Known rows, with every step that occurs
q, s, c, p, a, m: [ 18 -12 -14 -25  11   5 -10   3 -18  -7  13  25  -2   8  -1   6  -3  13
   5  -5  12 -25   9  17 -11 -20  11  -1  -1  -5  19   4 -16   0]
c, p, a: [ -7   1 -17   0   1 -13 -11   4   2  -1 -12  17   1  10  -4  -5   1 -15
  -2   1  -4 -19 -13  29   0 -13   9  -1   8   6   0 -16  -7  11]
a, m, j, s, c, p, q: [  2  -4  -8 -25  16  24   1   5  20  23 -11  22   1 -13  -4  -1   7   0
  -3   4  20  -3   5  -1   7 -17 -36 -20 -14 -13   3   9   9  13]
m, j: [-10   0  -8  -4  -2 -14   4   2  10  23  14   7  -4 -19  -8  -7  13  10
  10 -19  -6   2 -11   2  12  -4 -11 -33   9   0 -21  20  23   5]
s, c, p, a, m: [ 15 -10  -9 -21  12  -3  -7   3 -10  -4 -15  15  -2  12 -11   9 -13   4
   9  11  13 -46  11  12  11 -17  -8   8  -2 -13  21 -14  -1  11]
m, j, w, q, s, c, p: [ 10  12   0   6   1   3  13  -3   8  22  24  19  25   1   7  -4  11  28
 -16   6  -7  -7   2 -24   3  11  -1 -10  14 -20  -1  31   4  -7]
b, m, j, w, q, s, c, p, a: [ -3  -2   1   4  -1 -20  11   6   5   9  -8  -3  22  11  -5 -12  13  35
 -51  16   2 -24  13 -42 -21 -14  -4  16   8 -21   4   9 -19  11]
n, v, a, m, j, s, c: [-14 -21  -4 -13  13 -33 -17  -7   2  -8 -42   5 -10 -15 -31   4  -4   0
  12  -9  15 -22  10  -5  21  -6  17 -18 -27 -24  12  -3   0   2]
c, p: [-13   5  -7   6  -1   8   1   1   4   3   3  23   2  15  -1  -2   0  -6
   2 -10 -10  -9  -7  43   0  -4   2 -19   1   1  -5  -2  -3  -3]
p, a, v, j: [  6 -11  -3 -16  -4  -3  -7 -13  -6 -12   4 -14 -29 -20 -10   4 -11 -20
  17  11   1   1 -18   8  20  -4  -6   8   8  13  -7 -11   2  11]
v, b, w, q, p, c: [-13   5  17  24 -20  -6  -2  -6  -5   7 -30 -17  16  10  23  -1  10  -1
 -34  -4 -31  49   7 -13 -10  38  14   1  13   7  -6  -5  11   1]
m, j, s, c, p, a, v: [ -2   3 -17 -14  11   6  -1   6  29  19  -9  31  27  -5 -11 -11   9  -1
   3  26  17 -25   8  -8   4   7 -33  -7  -3 -19   8   7   5 -12]
w, q: [ -3   5   7   2 -13 -11   0  -6  -4  -1  20 -28 -12  -5  14  -4  -4  -3
  10 -11 -16  18 -12 -24   2  17  -1 -15  -3  13 -20   3  30 -12]
b, w, q, p, a, v, j: [ -4  -5  22   7   0 -18   3 -14 -20 -12  -1 -23 -19  14  15   7 -11   2
 -20  -4 -32  34  -4 -26  -9  21  -2   4  14   2   2   5  10  21]
v, a, w, q, s, c: [  6   2  -7 -10 -15 -16 -22  19  -9  -4 -18 -12 -23  -9 -13   4  -7  -1
  36 -27  13   6  20   6   7  20   4   7   2   8   0  -8 -24  -8]
c, p, q: [ -4   9 -14 -11  -5  18  -7   0  10   8 -18  18   2  11   4   3  17 -10
  -8   3  -8 -10 -13  38  -7 -18  13 -12   5  12  -6 -13   0   5]
a, v, j: [  2  -6  12  -8  -6  31   9 -22  -6  -8  25  -7 -32 -15  -5   9 -13  -8
  22   0  -8  17  -9  27  24  12 -18 -12   1   7 -15   8   6  -6]
n, v, b: [-21 -15   5  23 -18  -9  -4 -26  -2  -2 -20 -14   1 -14  -5  -3   8  -1
  -3  -9  -9   3   1   8  15   5  36 -15 -12   6  -4 -10  24 -20]
q, p: [ -9   6   9   8   4  -2   1   3  -6  -1   1   2   7  14  13   3  -1   3
  11 -23 -18  -4   2  37 -22  -2  20 -26  -4  11   3   5  15  21]
m, j, w, q: [ -5   9   5   9  -5 -12  13  -4  17  26  21  -7   8 -20   4 -10   5  13
  -5  -3 -11   8 -14 -37  13  11  -7 -19  10  -9 -19  30  17   0]
w, q, s, c, p: [ 16   7   1  -5  -6   7  -2  -6 -17  -7  29   1   7  18  19   3   3  18
  -2   0  -9   1   7 -11 -13  15   9  -3   2   2   3   9  13 -23]
y, a, v: [-10 -11  -2 -10  -1 -11   3  -1  -8  15  22   8 -24 -15   9  -5 -22  -2
  43 -12  13  33 -11  -1  12  -7 -14   5 -23  22 -28  -4  25 -22]
y, a, m, j, s, c: [ -2 -10  -4 -15   8 -20  -4  11   9  18   2  23  -4 -16   0   2 -17   0
  30  -1  36  27  -2 -13  20 -14 -38   1 -32  -4 -13   3  26 -10]
c, p, a, w, q, s: [  8   6 -18   6  -5  11  -8  11  -4   5   9  -1 -13   5  10 -10   4  -1
   5 -14   3   8   2  19 -10  -5  -3   9   8  16   0 -14 -12   0]
b, w, q: [-19 -10  11   1  -8 -34   1  -5  -8  -3   5 -26 -20   2   6  -4 -12   1
 -10 -16 -28  22 -10 -44  -5  16  -5 -18   6  -1 -12  11  12  -4]
c, p, a, m: [ -5  -7 -12  -7  10  -4  -5   4  -4   4  -5  14 -16   2  -2  -4  -7 -13
   0 -11   3  -7 -10  24   6 -23  -5  -3  -1   3   0 -12  -7  25]
y, a, w, q, s, j, m: [  7   5   8  21  -9   6  11  17  -6  -7  27 -21 -22 -10  12   2 -14  -1
  45 -20  29  41  -3  -2   1  -8 -11  32 -24  24 -19 -10   3 -28]
c, p, q, s, j: [  3   9  -9 -12  11  35  -4   2  -4 -11   3  27  10  16  -2  11  24  -7
 -10  -1  -4  -1  -4  54 -20 -26  29  -6   1  14   2  -6 -18  -6]

Rows
[  3  -4  18   6 -15  34  22 -23   8  -7  13 -14 -31 -15  -2   3 -18 -12
  22   5   0  -4 -21  12  23  11 -15   2   3  -3 -10  10  -6   5]	a, v, j, m
[-20   5 -13  -3  -1  -7  -3   8  38  18   0  16  21 -19  -9 -11  11 -11
   7   3   8   2 -10  -2   2   9 -25 -36  -6  -9 -13  19  12 -13]	m, j, s
[ -5 -14   7  -1   4  -1  -1 -10 -20  -8  11 -17  -8 -13   0  -8   0 -12
  -7  -1  -3  33   3 -28  -5  10   8  25   7  19  -2  -7  -6  -8]	p, a, v, b, w, q, s, j
[ -1   9  28  15  25   4  13   3 -12 -34  16 -20  19   7 -10  15 -10 -16
   1   8  -6  -1   3   5  -8  -4  26  12 -13   2   9  -2 -10   4]	s, j, w, q, p, a
[  4   6  18  13   1  12  14  -4 -11 -26  39 -23  -1   2  10   3   1  -4
   7 -10  -3  12 -11 -15 -15   6  20   3  -7   8  -7  13  -1 -17]	w, q, s, j, m
[ 11  -9   9  -7   0  -9  -2 -16 -24 -17  10  -2 -15  18   8   9  -7  12
 -24  10 -20  17   2 -29  -4  18  -4  14  18 -10  11   8  -8  -5]	b, w, q, s, c, p, a, v, j
[-16   1  12  15  -2 -31  14   6   8  13 -14 -24  15   3   2 -15  10  27
 -47   2  -8  -7   6 -42 -26 -12  -2   6   5  -9  -5   8  -2  33]	b, m, j, w, q, p, a
[  2  11  -5  -8  11  36   2   2   3  -9   4  28  17  13  -2  10  18  -8
 -16   6  -4  -7  -6  45 -18 -24  32  -2   1   7   5  -1 -30  -6]	c, p, q, s, j, w
[ 19  -3 -17 -41  -8   9 -17   0   0  -4  -9   5   0  -7   2  10  19   6
   7   9   6 -25  -6   7 -19 -25  30 -10   4  16   4  -4   3  -7]	p, q, s, c
[ -6  -2   4  12  12  17   4  -9 -19  -7  10  14   5  15   5  -5   6  -7
 -24   0 -11  28   9   5  -8   9   7  24  10   8   5  -8 -19  -7]	c, p, a, v, b, w, q, s, j
[  9   9  -4  21   3  25   9  12  -1 -13   7  -8  -6  10   1  -3   2  -9
   6  -7  11  -8  -1  21 -11 -11   3  27   4   8   9 -15 -29   3]	c, p, a, w, q, s, j, m
[  5   8 -14  -4  -4  13 -14  15  30  -8 -24   4  24   8  -4  -2 -10 -20
  12  35  26 -26  17  -2  -7  17 -31   9 -17 -10  21 -19  -9 -29]	j, s, c, p, a, w, q
[ 20  -1  -2  -9  11  -3   4   0  -4  10  -7  11  10   9  -2   3  -7  16
  -8  20   8 -33  11 -23  15  -4 -14  15   6 -23  18   1   4  12]	s, c, p, a, m, j, w, q
[-11   2  -2   3  -2 -12  12   1  21  26  13   7   8 -23  -8  -9   4   9
   2  -6  -4  -7 -14 -14  13  -2  -4 -27   9 -11 -15  29   4   6]	m, j, w
[-10   0 -17  -4  13   0  -6   9  16  14 -11  27   4  -2  -4 -10   1 -16
  -8   1  13  -1  -8  15   3 -15 -21  -7  -4  -7   2  -5  -8  18]	c, p, a, m, j, s
[-19  -7  17  42 -13 -24   7 -22  -1   5 -37 -28  23  -1   5 -12  21  24
 -53   6 -13   4  14 -35  -9   3  38  13  -4  -4   5  -9  18  11]	n, v, b, m, j, w, q, p, a
[ 22   1 -10  -7  -3   5  -6   8  -6  -4 -12  -5  -2  14  -4   6  -7   8
  15  14   9 -37  20   3   7   0 -14  19   4  -5  19 -22   5  -6]	s, c, p, a, w, q
[  0  -1   6   1  19 -14   4   7  -3  13  -6   0   1  -6   9  -4  -4   5
  -4 -18  -3  -3  -3   4 -12 -19  10 -10   1   1   9  10   6  53]	q, p, a, m, j, w
[  8  -4 -13  -3 -14 -13 -12  14   0   4   0 -46 -34 -25   1 -10  -9 -10
  28 -12   9   6  -4 -17   3  -5 -14  10   3  26  -9 -21   9   5]	p, a, w, q
[  7  12 -17   1  -1   6  -5  15  30  17 -12   9  23  -5  -5  -9  11   2
   4  21  20 -11  14 -17   4  14 -41   0  -1 -14   7  -1   9 -14]	m, j, s, c, p, a, w, q
[ 30   6  17   4  -8  15  -1 -19  -8 -27  10   1  -1   6   2  24 -14  -5
 -19  30   1   7  -9   6  24  11   1  21  11 -18  12   7 -18   7]	v, j, w, q, s, c, p, a, m
[-20  -1  26  38 -20   2  11 -12  -2 -10  -6 -14  15   4   8  -2   6 -12
 -25  -5 -10  35   0 -25  -4  31  16  18  11   2  -4   6 -14 -14]	v, b, w, q, s, j, m
[  6   7 -10  -3 -12  -5 -21  19  -9  -2 -20   3 -17   4 -10   3  -4   0
  26 -24  11   5  23  21   5  21   3  11   5   4   4 -11 -31  -8]	v, a, w, q, s, c, p
[ 13  -4 -12 -15   3 -11 -10   4  -4 -10 -20  18  11  19 -14   9  -6   2
   8  22   8 -56   9  16   7 -10   3  10   5 -11  20 -18  -1  -1]	s, c, p, a
[  4  14  29   8  26  21  20   7 -11 -34  15 -24  21  10  -6  18  -6  -7
  -3   8 -14   6   5  17 -11   0  26   1 -19  -2   4   2 -11  -5]	s, j, w, q, p, c
